Each row was made from one path, in order. Every step used is in the known rows, and no mark comes twice. Write each row's path.
Known rows:
sagu tege: [-25.9  31.6 -12.7 -13.4 -14.0 -20.4   3.7  27.7  19.7   4.9   7.5  -3.8
 -31.5  31.2 -13.8 -12.4   0.3 -11.8  24.2   9.4 -16.7  12.0  -1.9  26.2
   8.4]
sagu tege ninad: [-24.9  26.4 -17.7   4.8   0.1 -23.9 -13.6  47.7  15.2 -11.0   7.0   3.3
 -36.6  56.6  -3.0  -7.9 -23.2 -27.7  33.3 -10.9 -51.2  24.6   5.8  25.4
   0.4]
ninad tege: [  6.0  -9.2 -29.9 -10.5 -14.1 -10.1  -0.4  -7.7  15.7  16.3  32.0   2.1
   0.8   1.3   5.0  -6.1  -5.5 -23.1 -25.1  25.9   1.7  -2.8  -1.7  24.2
  26.8]
dapiz savog duri sagu tege: [ -9.4  23.2  18.7   3.7 -20.3 -12.7  11.7  -4.2 -29.5 -46.9  23.9 -15.4
 -12.8  38.6  16.8  11.8 -24.4  19.9  11.8   9.5  23.9  -6.3 -17.9 -13.3
  -6.4]
sagu tege fusi dapiz savog duri kiteb: [ 23.9  19.9  22.0   9.3   6.8  27.4  -9.5  -7.9 -27.0 -23.0   1.6  12.5
 -35.1  11.4  13.5   1.8 -49.4   8.7  19.3  -1.1   1.4   6.2  -6.7 -47.5
 -18.5]
dapiz fusi: [-10.0   7.9   0.2  -9.5 -10.9   9.5  13.2  -0.8  -7.4   2.7  11.8  -4.6
  14.6  -8.7  -5.0  -1.7  33.7  -2.3 -14.1  -3.9  15.1  -8.8  -9.1  15.5
   7.9]
tege sagu duri fusi: [ 22.6  -8.0  10.4 -14.2   6.1 -15.1  -6.1 -22.0  10.3  21.9  39.8 -29.1
  -0.4 -14.2 -23.8   7.1  29.9   7.6  19.5 -15.5  -3.4  -4.2 -10.7   3.9
   2.1]
kiteb duri fusi dapiz savog: [ 16.0   1.7   5.4  21.0  10.7  44.0  -0.6   6.6 -38.7 -19.8 -43.7  13.0
  14.0 -20.6  -5.3   4.5 -18.7  11.0 -22.6 -19.3   0.0  -9.3  34.9  -4.7
   5.9]
kiteb duri sagu: [-12.1 -25.9   5.6   5.6  10.8   1.7   2.5  41.8 -32.2 -15.6  12.7 -33.3
  28.8  10.6 -54.7  22.3   5.1  17.3 -40.0   9.6  41.2   8.7  22.6  31.1
 -20.0]
savog duri: [-16.6  -1.9  31.7 -19.4 -28.0  -9.8  30.1 -14.3 -16.9 -18.8  27.9 -20.2
  -1.0  -4.5  20.3  24.7  11.4  11.6 -21.2  23.6  31.7  -4.1 -16.8  -3.2
  13.2]
tege fusi dapiz savog: [ 57.1   0.9  -9.6  13.0  39.9  69.0 -12.1 -30.4  -4.2   8.1 -14.5  36.4
 -24.5 -20.7  38.6 -17.0 -38.3  20.8  -8.6  13.3 -15.4 -16.1 -15.3 -51.6
 -44.5]
ninad tege duri kiteb: [ 30.1 -51.4  -3.5 -26.4 -10.8 -24.1 -25.2  20.0  12.6   5.8  61.7  -9.6
  14.7 -23.6  -6.1   1.0 -30.5  -3.0 -16.0  25.6   8.6  15.1  17.9  -9.3
  23.8]
kiteb duri: [ -6.2 -16.4   2.4 -16.9  -0.7  14.8  14.4  44.8 -23.9 -22.3   1.6 -13.2
  16.8  -7.8 -23.2  23.7   7.2  10.9 -39.1  13.1  17.3   9.8  20.3  23.3
  -3.0]
savog dapiz fusi tege: [-12.8  27.4 -16.4 -23.2 -14.8 -17.0  17.6  -4.9 -18.0  -1.8 -13.6  16.7
  30.6 -17.3  27.3 -16.3  21.4   6.0   2.4   5.3 -11.1   3.6 -22.8 -13.4
  21.8]
sagu tege fusi dapiz savog: [ 28.4  29.1 -14.0   7.7  22.5  29.7 -15.1  -5.1   7.2   2.4 -13.9  26.1
 -46.5  18.7  14.3 -22.2 -43.3  -4.8  28.5   3.4 -28.4  -1.4  -5.0 -23.7
 -28.3]
fusi dapiz: [ 16.9   2.8   1.2 -16.9   7.9  38.9 -12.5  -0.9  -1.2   4.1  -0.1   5.7
   0.1 -31.4   3.9 -13.1  -0.6  18.2  -8.1  15.7  -5.6  -9.4  11.6 -10.1
  -9.4]
kiteb duri sagu tege ninad: [-22.2 -10.0  -0.7  17.2  16.1 -17.2 -14.5  66.9 -29.4 -29.8   8.8 -30.7
   9.9  49.8 -59.5  20.6 -21.0  -7.8  -9.5 -11.2   8.6  24.5  34.7  40.3
 -21.3]
sagu duri fusi dapiz: [ 38.0   8.2   1.2   2.7  32.4  19.1 -17.6 -16.2  14.2 -18.9 -18.9   0.3
   9.0 -17.6  -9.7  -8.5  -1.1   5.7   3.2 -29.5 -13.7  -1.0  35.0  -9.0
 -10.3]
kiteb duri tege fusi dapiz savog: [ 23.1 -17.4  -6.3  15.5  11.4  48.2 -18.4  22.7  -9.5 -29.2 -29.2  -6.1
  -5.0   9.7 -31.4  29.7 -30.7  10.1 -11.6 -11.8  22.5  -8.9  23.3   8.4
 -37.5]
tege duri: [ 22.1 -40.8   1.2 -39.4   5.0 -19.7 -13.9  29.4  38.3  14.6  36.7  -8.8
   0.7 -24.3   2.8 -10.2  -8.5  15.9   7.2  30.4 -12.4   7.4  12.0  -6.2
  -6.7]
ninad tege fusi dapiz: [ 50.4 -19.9 -29.3   8.0  23.8  31.3 -18.5 -39.2  11.8  32.2  13.3  22.0
  -9.9 -17.0  15.4 -15.0 -35.6 -23.8 -27.7  22.1  -3.2 -11.7   1.0 -11.9
  -7.1]
sagu duri fusi: [ 20.3  10.0  -5.0   4.4  23.4  -0.9  -1.6  -9.1  21.7 -14.2 -10.7  -3.8
   4.5  -1.2  -9.5  -2.3   9.8   2.0  -1.0 -25.4 -11.1   5.9  19.2   4.4
  -4.5]
duri fusi tege: [-53.5   1.3  -7.4  28.2 -14.3 -27.9  26.1 -27.5  26.8  50.8 -53.9  22.9
  11.1 -10.7  12.8 -16.1  41.9 -25.2  -6.8  -4.8  -4.1  -2.7  -8.6  19.0
  37.9]
duri fusi: [-16.8  16.0  -9.1  32.7  -1.8   6.6  14.4 -26.7  12.6  44.3 -29.5  15.9
 -10.4  -6.2   4.5 -20.9  14.6  -1.3  -5.9  -9.1 -12.1 -10.2  -8.6  12.5
  24.7]

Write each row's path:
[  6.8   8.4  10.6  10.8 -20.2  17.8  10.6 -22.5  -4.2 -36.4   0.1  -2.1
 -26.8  25.8  30.9  25.7 -26.8  18.1   8.4   4.0  24.1 -18.5 -28.3 -19.4
 -15.4]	dapiz savog duri tege fusi
[-12.0  24.7 -18.8 -11.7  -5.2 -18.9   5.7   7.6 -21.1 -12.1 -14.6  21.1
  26.6  -0.2  34.5 -12.7   5.4  -4.2   8.1  -7.4 -33.7  12.7 -17.0 -13.8
  16.4]	savog dapiz fusi tege ninad
[ 16.6  39.5 -17.5 -20.1  -5.0  11.0   7.8  -3.7 -30.5  -6.7   5.9  11.8
  13.0 -13.5  21.1 -20.0   0.0  25.4   2.9   2.7 -17.9  -1.2 -21.9 -17.4
  12.3]	savog dapiz fusi
[-55.8 -19.9 -11.0  -0.4  -7.3 -40.5   9.7  28.6  26.7   2.6 -20.3  14.4
  14.8  14.9  24.1   4.4  25.8 -34.2  -6.4   6.9 -25.6  22.7  -3.6  18.5
   7.7]	fusi tege ninad
[-27.5 -36.5  24.6 -38.6 -18.3 -47.9   7.7  13.0   9.9   0.1  33.5 -27.2
  33.3 -24.9 -16.9  27.2  57.4  -0.2   0.8   7.4  25.0  20.9 -12.2  -2.7
   7.9]	fusi tege sagu duri kiteb
[-23.2 -19.0  14.1 -32.5 -17.3 -40.2  12.3  -6.3   6.6   2.2  21.5 -22.8
  41.6 -18.7 -15.8  16.1  69.6 -22.7   2.3 -12.2  25.7   0.0 -10.2  16.4
  10.6]	dapiz fusi tege sagu duri
[-42.0 -17.5  12.6 -22.5 -30.5 -35.2  20.2 -11.8   2.0  28.6  16.0 -14.3
  34.7 -21.1  -7.5   8.7  72.5 -23.8  -1.4  -0.2  26.6  -6.8 -24.3  20.4
  23.0]	dapiz fusi tege sagu
[-20.0   6.1  27.7   6.2 -35.2 -19.1  30.7 -43.9 -21.1  -9.3  -2.1   4.3
  -1.1  -4.6  48.7  14.6  12.0   5.1   9.7   1.3  14.0 -17.6 -34.7 -25.1
  29.2]	dapiz savog duri fusi tege sagu
[ 10.6   4.2  -1.1  -5.6   5.9 -25.0 -28.3  14.5  35.9  25.8  -6.0   2.9
 -24.5   0.3 -14.0 -31.0 -29.5 -14.2  49.3  -6.4 -34.2   4.7  31.5   1.3
  13.0]	sagu tege duri fusi dapiz
[-46.5  -6.6   2.1 -13.7 -22.8 -25.3  24.9  -1.8   7.9   8.6 -12.7   2.1
  35.6 -13.6   3.5   2.4  61.2 -26.1 -15.2  -0.3  22.2  -1.8  -8.8  21.6
  19.7]	dapiz fusi tege
[ 45.0 -10.1  -6.2   9.6  40.0  58.5 -11.5 -28.5   6.6  31.5 -10.0  25.2
 -19.8 -27.0  16.7 -15.5 -20.7  11.0 -16.5  17.4  -7.6 -10.8  -9.4 -33.5
 -40.4]	tege fusi dapiz
[ -0.5  24.0  18.5  15.6 -23.5  11.1  26.9 -35.4 -26.6 -29.3  -9.6  13.2
 -12.7   5.3  51.6   6.9 -15.3  19.0  -1.7  -1.3   6.0 -18.7 -22.5 -28.1
  19.0]	dapiz savog duri fusi
[ 19.8  12.4  -3.9  -3.5   3.8 -16.1 -29.6  12.5  28.1   6.1 -10.6  12.5
 -28.9   6.4   2.8 -32.9 -42.4  -6.4  55.9  -9.2 -40.1   1.3  27.2 -13.3
   8.8]	sagu tege duri fusi dapiz savog
[-36.4 -26.6  11.1  10.2 -12.6 -21.2  21.7   5.8 -14.9  25.4 -29.0  -8.0
  29.3 -19.0 -25.0  19.8  37.6 -17.1 -22.4  -8.8  17.5   2.9  11.5  26.7
  27.3]	kiteb duri fusi tege sagu
[ 31.7  16.6  -2.3 -13.1   7.1  51.8 -12.8  -2.7 -14.3 -25.9  -5.4  20.0
  -7.4 -22.8  32.4 -15.3 -23.0  30.1   1.6  11.2 -15.0 -16.6   4.9 -32.8
 -14.7]	fusi dapiz savog
[-30.1  11.1 -12.0  28.1  14.2 -33.5 -23.4  37.3   4.5   2.6  22.4 -22.2
 -14.8  67.1 -41.2  -9.5 -18.6 -12.0  22.7  -8.0 -11.4  19.2   5.0  33.7
 -20.6]	duri sagu tege ninad
[ -8.6   6.2 -12.1  30.1  25.4 -13.9 -12.2   2.5  10.6  32.1  14.1 -14.4
 -22.7  45.5 -41.9 -14.8 -14.7  -2.6  12.1   8.3  14.4   5.9 -13.0  16.5
 -34.9]	duri sagu tege fusi
[ 25.6 -23.6  30.7 -39.0  -2.6  -8.0 -11.6  13.3 -14.5 -13.5  78.1 -43.5
  10.3 -21.7 -34.3  28.7  25.2  34.2   6.4  -2.2  19.0  14.9 -13.3 -16.3
  -9.4]	tege sagu duri kiteb
[ 17.7  26.5  -4.9  32.7   8.5  42.5  -6.1 -37.9  -7.3  14.4 -44.4  33.1
 -10.2 -20.7  26.1 -29.3 -16.2  12.9   7.0 -17.4 -22.4 -24.2   5.3 -23.7
  11.7]	duri fusi dapiz savog
[-11.1 -11.0  21.3  11.7 -21.5  -0.6  11.2 -28.2  12.1  -1.5   6.7 -26.2
 -21.2  20.6  -5.1  35.2  -3.6  -0.3  -3.2   5.4  45.8 -13.3 -21.5   8.7
 -11.1]	savog duri tege fusi
[-53.2  -2.7 -11.2  43.5  -2.6 -30.7  12.0 -11.8  24.5  37.9 -55.5  28.3
   6.1   9.5  20.7 -13.3  22.6 -38.3   0.3 -21.3 -31.2   7.4  -1.7  18.4
  30.4]	duri fusi tege ninad
[ 56.2  -1.5 -11.9  -1.3  32.7  32.8 -35.6  -0.9  35.0 -46.0  -7.7  -9.4
 -14.3  17.0 -17.6  15.8 -27.3  12.1  19.9 -25.0   2.6  -4.6  20.0 -10.0
 -56.8]	sagu duri tege fusi dapiz savog
[-11.4  -6.3   1.7  20.7   2.6  14.6  15.8  15.0 -22.8   3.7 -31.6   0.4
  14.2  -8.6 -22.7  11.8   5.8   0.3 -33.9 -12.4   8.1   1.2  23.7  23.7
  14.8]	kiteb duri fusi
